What can hang from each mark:
gipo: kotaf
pepap: kotaf lelok
lelok: guti
vegib: depe dunar lusa
guti: lelok
lusa: lelok vegib
depe: motuv vegib
kotaf: gipo pepap
dunar: kotaf

Every row comes from one small tree of marks. Brackets hold a mark, then the marks that hang from it, in alphabetical order. Every link used is in the known rows. Which tree was each row made from?
Known rows:
{guti lelok}: [ 16.3   9.1  -4.6 -42.2   9.3   5.1   4.7   0.4  13.5  18.9  31.7 -13.9
   6.6  19.2   8.1 -46.7  39.2  10.3  -2.2 -25.4  20.0   8.7 -14.5  -8.3]
{lusa {lelok guti} {vegib {dunar {kotaf pepap}}}}: [-14.4   8.4  -0.2 -30.1 -35.6  -9.9 -17.4  -4.3  22.1 -39.1  -3.0   0.6
  29.2  13.4  34.5 -32.0  21.3  -8.7 -66.3   2.3   9.7   1.5  28.1 -30.1]
{kotaf gipo {pepap lelok}}: [ -5.7 -11.1   0.7   2.2  21.7  19.3  -1.7  32.0 -11.9 -21.6  29.5 -10.0
  30.7  15.2  27.9  25.0  14.3 -34.2 -43.1   3.2 -22.8 -24.0 -33.5   6.2]
{lusa {lelok guti} {vegib {dunar kotaf}}}: [-13.1   2.8   2.6 -41.8 -36.3 -23.5 -10.7  -2.3  24.8 -36.8  -1.5  -1.8
  22.6  20.1  32.5 -55.7  21.7  -5.9 -54.3 -19.9  23.1  12.4  31.4 -31.9]
{depe motuv {vegib {dunar kotaf}}}: [-22.2  21.9  35.9  -1.3 -18.7  20.0 -18.7  14.6   7.5 -22.3 -25.6   0.5
  27.3  -8.2  11.4 -61.4  14.6  25.1 -39.5 -60.8   5.8   7.0  11.7 -27.1]
{vegib depe}: [  0.6   7.1  -2.6 -32.1 -26.3 -14.8  16.9  31.7  21.9 -25.4   7.9 -18.0
  -8.9  51.7  10.8  -3.1  -7.7   5.3 -10.1   3.0  20.5   8.6  -7.7 -20.6]
{depe motuv {vegib {dunar kotaf} lusa}}: [-11.7  29.9  30.1 -13.8 -25.1  15.3 -17.0  21.1   9.7 -15.8 -24.2  -7.7
  18.1   6.8  23.9 -55.5  -5.9  19.9 -55.5 -43.5  -1.9  13.5   5.2 -33.8]
{depe {vegib {dunar {kotaf pepap}} lusa}}: [  3.1  32.2   9.1 -30.9 -28.1   4.6 -30.7  21.5  19.3 -18.9  -7.3 -12.9
  21.5  18.4  28.8 -23.2  -3.5  13.5 -63.3  -1.7  -2.2   9.2   8.2 -40.6]
{depe motuv {vegib dunar {lusa lelok}}}: [-23.3  24.5  13.6  -2.8 -16.7  25.3  -6.0  20.5   8.0  -9.3 -20.6   1.8
  21.0  10.8  14.7 -46.2 -11.8  -3.6 -40.0 -54.8   1.6   7.4  -0.4 -33.0]
{dunar {kotaf gipo pepap}}: [  4.1 -11.8  33.4   1.1 -12.1   4.1 -24.2  22.1   5.2 -29.1  17.9 -18.2
  28.8  17.8  20.4  -5.7  24.9   4.3 -68.4  -3.1   1.3 -14.8   7.6 -16.0]
{lusa lelok {vegib depe {dunar kotaf}}}: [-13.8  35.4  -0.8 -55.4 -54.8 -21.4   2.6  11.2  39.7 -47.2  -5.3 -29.9
  14.2  32.3  35.0 -28.1   0.7  -2.6 -50.9 -19.1  20.1  10.8  29.7 -32.4]
{depe motuv vegib}: [-27.7  -5.9  41.1   7.6   3.6  27.4  -5.6   8.8 -22.1  -7.8 -22.1  20.4
  21.0  -2.4 -12.2 -54.2   9.7  26.6  -8.9 -65.2  -1.1  -2.8 -12.6 -25.6]
{vegib dunar lusa}: [ 12.9  28.6 -35.1 -37.5 -21.1  -1.3  -0.2  29.2  27.5  -8.5   8.4 -30.9
  -0.6  52.1  40.6  -8.1 -15.5 -13.5 -34.1  16.5   0.3  17.9  -3.0 -12.6]
{gipo {kotaf pepap}}: [  1.3  -1.9  10.3 -18.1  -8.2   9.2 -17.1  19.8  23.3  15.3  15.1  10.8
  16.6  18.0 -16.1   5.8  17.5  27.3 -28.9  15.1  -5.8 -10.9  -6.3  -9.8]
{vegib lusa}: [  8.6  -4.6  -0.3 -28.7 -14.1  -2.7  -3.0  23.8  -0.6   0.2   0.7 -14.2
  -7.6  53.9  22.1  -9.6 -16.9   3.6 -15.9   9.4  -4.9   6.4 -10.4 -22.7]
{vegib {depe motuv} {dunar kotaf}}: [ -4.8  41.5   6.8 -21.5 -50.6  -4.1   5.7  35.0  53.0 -43.8 -10.8 -39.3
   9.4  28.6  34.5 -18.5  -3.8   4.2 -49.3  -9.1  23.1  16.9  19.1 -16.8]
{kotaf gipo pepap}: [  1.0 -13.1  -3.7   6.9  16.8  26.9  -4.0  24.8  -9.3  -9.5  36.8  -9.6
  33.4  28.5  10.2  15.9  21.1 -22.4 -50.7   1.6  -5.9 -26.2 -19.3   4.6]
{vegib {depe motuv} {dunar {kotaf pepap}} lusa}: [  7.8  52.2  -5.7 -26.3 -54.8   8.4  -1.9  45.9  54.9 -35.3 -10.6 -48.2
   8.3  40.6  55.1  18.5 -26.1  -6.1 -81.0  34.0  -5.8  10.4   8.8 -22.9]
{depe motuv}: [-20.2 -10.9  25.7  14.0  -0.7  23.3   3.1  16.4 -13.2  -8.5 -17.0   5.8
  12.2  19.5   0.9 -27.7  12.4  13.5   2.9 -32.3  -5.8  -5.1 -13.2  -7.7]
{gipo {kotaf {pepap {lelok guti}}}}: [ -1.4 -10.3  13.0 -22.1  -7.6  -3.1 -12.2  23.5  23.7   8.1  13.6  19.5
  13.6   5.6  -0.8   4.2  13.6  15.4 -32.4  23.9  -8.5  -5.1 -17.6 -10.7]
{pepap kotaf lelok}: [-30.3  -8.7  24.4  -8.2 -17.3 -18.3  13.9  34.0 -11.9 -36.5 -19.2  -7.2
  17.3   8.0  50.7 -10.9   2.9 -12.0   2.9  -3.5 -16.6 -10.4 -44.2 -22.3]

Write each row's tree:
[-10.7  34.2  -2.3 -52.8 -37.6  -3.6  12.2  12.9  29.5 -42.5 -11.1 -31.2
  14.1  23.1  38.6 -36.2   2.1  17.1 -44.2 -13.4   7.4   9.7  10.1 -15.6]	{lusa {vegib {depe motuv} {dunar kotaf}}}
[ -0.9  37.6 -12.0 -70.3 -43.6 -18.1   7.6  12.4  34.8 -42.6   1.1 -35.7
   9.6  34.8  42.0 -33.0   0.6  14.9 -45.4  -1.6  12.9  12.9  16.1 -21.3]	{lusa {vegib depe {dunar kotaf}}}
[ -8.4  17.2  28.1 -15.0 -14.6  19.1 -12.8  25.7  10.0 -14.1  -8.0 -15.1
  23.3   7.9  25.2 -59.3  -5.2   6.0 -71.4 -59.9   6.4   9.8   3.1 -27.2]	{depe motuv {vegib {dunar {kotaf gipo}} lusa}}
[  3.6 -22.9   4.5 -18.6 -21.1 -12.1  -3.4  21.0   6.8  -5.9   1.8   1.7
  -6.9  53.6  18.9 -20.7 -14.0 -14.6 -32.9   1.8  12.6  11.5   0.1 -37.0]	{vegib {lusa {lelok guti}}}
[ -2.0  13.6  -5.5 -31.2 -22.6  -4.5 -11.2  17.9  20.0  -9.9   2.4   3.0
  11.4  25.8  15.7 -44.5  -8.5 -12.0 -49.4 -25.3  19.4  19.6   6.8 -41.6]	{depe {vegib dunar {lusa {lelok guti}}}}
[-20.4  10.7  11.0  -4.3 -15.8  20.9  -6.0  20.1   9.9 -10.0 -18.0  10.4
  18.8  12.6  12.7 -52.2  -7.3  -8.9 -50.6 -48.1   7.6  13.5  -0.9 -37.0]	{depe motuv {vegib dunar {lusa {lelok guti}}}}
[ -0.5 -26.2  -2.4   0.5  22.0  12.5   1.1  27.3  -7.2 -21.6  35.6   0.3
  27.9  13.7  27.9  10.7  17.5 -38.4 -55.0  12.0 -12.4 -15.7 -33.2   0.8]	{kotaf gipo {pepap {lelok guti}}}
[-19.1 -15.5  39.6   4.2  -7.9  19.6  -6.7  14.7 -13.3  -3.8 -21.5  21.9
  11.8  15.3  -2.0 -55.0  -8.8   5.1 -34.2 -56.2   4.3   3.3  -7.3 -45.4]	{depe motuv {vegib {lusa {lelok guti}}}}
[ 21.5  44.4 -14.3 -60.0 -59.7 -25.9   2.0  45.5  65.0 -35.7   4.6 -58.7
 -10.5  60.7  54.0  -1.6 -31.4  -2.5 -67.1  27.4  22.6  30.4  19.5 -29.3]	{vegib depe {dunar kotaf} lusa}
[-18.5 -42.8  18.4  -5.6   0.6 -24.1  22.0  39.9  -9.1 -33.0  14.3  -3.5
  19.9  11.2  53.0 -31.9  15.2 -38.8 -38.5 -16.1   6.1  -2.8 -47.1 -17.2]	{pepap {kotaf gipo} {lelok guti}}
[  3.1 -21.0  36.6  -4.4  -8.8  -5.2 -20.6  25.2   5.5 -37.2  16.3  -8.8
  26.4   8.8  34.8  -9.4  23.2  -9.0 -72.2   5.3  -2.6  -6.8  -0.2 -16.8]	{dunar {kotaf gipo {pepap {lelok guti}}}}
[-20.7 -14.2  10.5 -30.2 -26.7  -3.7  21.2   3.1   8.8 -31.3  -6.2   5.9
   7.8  32.3  12.7 -41.6  -1.9  -7.6 -33.2 -29.5  20.8   2.4   4.1 -33.4]	{lusa {lelok guti} {vegib {depe motuv}}}
[ -5.7  26.1  19.5 -31.7 -36.2 -10.0 -24.3  19.4  24.9 -19.9 -10.9 -12.5
  14.7  20.8  22.6 -44.3  -6.4   5.2 -56.3 -34.1  15.9  18.1  22.9 -48.0]	{depe {vegib {dunar kotaf} {lusa lelok}}}
[-23.1 -23.8  22.7  -5.4   1.8 -15.0  23.3  40.2 -13.7 -33.2   7.8 -19.2
  21.9  11.3  51.6 -16.7   9.3 -31.4 -23.4 -25.3  -3.8 -11.6 -49.7  -9.9]	{pepap {kotaf gipo} lelok}
[-10.0  33.1  -1.9 -47.5 -24.1   0.1 -11.3   3.8   8.8 -39.3  -8.9 -18.2
  28.5   6.6  50.4 -15.9  16.3  10.1 -39.8  12.1 -21.0  -3.8   2.5 -11.2]	{lusa {vegib {dunar {kotaf {pepap lelok}}}}}
[-13.4  34.6  26.2  -5.5 -22.2  25.2 -23.7  21.6   8.4 -19.3 -26.1  -7.2
  29.7   3.4  25.6 -33.3  -5.6  15.4 -65.6 -25.3 -14.9   1.7   1.8 -31.1]	{depe motuv {vegib {dunar {kotaf pepap}} lusa}}
[ -0.7  -8.5  37.8  -4.2  -8.4  -0.6 -20.1  28.7   1.1 -36.6  12.1 -17.6
  28.0   7.8  35.2   1.1  20.3  -4.3 -60.1   0.0 -11.0 -14.6  -4.0 -14.3]	{dunar {kotaf gipo {pepap lelok}}}
[-14.7  24.8   8.0 -13.1  -9.9  27.0  -3.4  21.3   2.3  -5.2 -18.5  -2.4
  19.3  13.8  16.7 -46.1  -9.9   9.3 -36.1 -45.0  -5.3   9.3  -9.5 -22.5]	{depe motuv {vegib dunar lusa}}
[  8.7  19.8  10.2 -42.9 -18.8  -4.4 -20.2  27.0  17.7 -13.7  10.1 -23.4
  16.3  24.2  27.1 -51.4  -3.7   6.5 -72.1 -35.3  18.0  18.6  10.2 -34.4]	{depe {vegib {dunar {kotaf gipo}} lusa}}
[-19.7  12.3 -19.2 -36.4 -34.7  -4.5  20.9   8.1  32.7 -38.4  -4.1  -5.6
  15.9  28.6  26.6 -40.4   1.1 -20.2 -45.1 -20.0  24.4  11.2  11.4 -22.6]	{lusa {lelok guti} {vegib {depe motuv} dunar}}
[ -3.8  35.6 -36.1 -68.0 -25.5  -8.8  22.2  11.3  26.9 -31.8   9.5 -30.2
   9.7  40.3  33.1 -23.0  -3.3   3.7 -25.9   1.2  11.8  10.0   0.0  -9.5]	{lusa {vegib depe dunar}}
[  6.5  41.8 -28.9 -34.9 -37.4   6.7  22.1  45.6  48.9 -19.7   0.1 -43.3
  -5.8  54.9  43.1   2.6 -33.4 -15.0 -46.3  10.4   8.5  22.5  -7.8 -12.1]	{vegib {depe motuv} dunar lusa}
[ -5.2  42.4 -21.9 -24.2 -46.4   3.1  19.5  44.0  53.2 -27.0  -4.1 -39.7
  -2.9  52.2  39.7   2.1 -32.1 -30.2 -46.6  -3.3  15.6  17.5   4.9 -21.7]	{vegib {depe motuv} dunar {lusa lelok}}
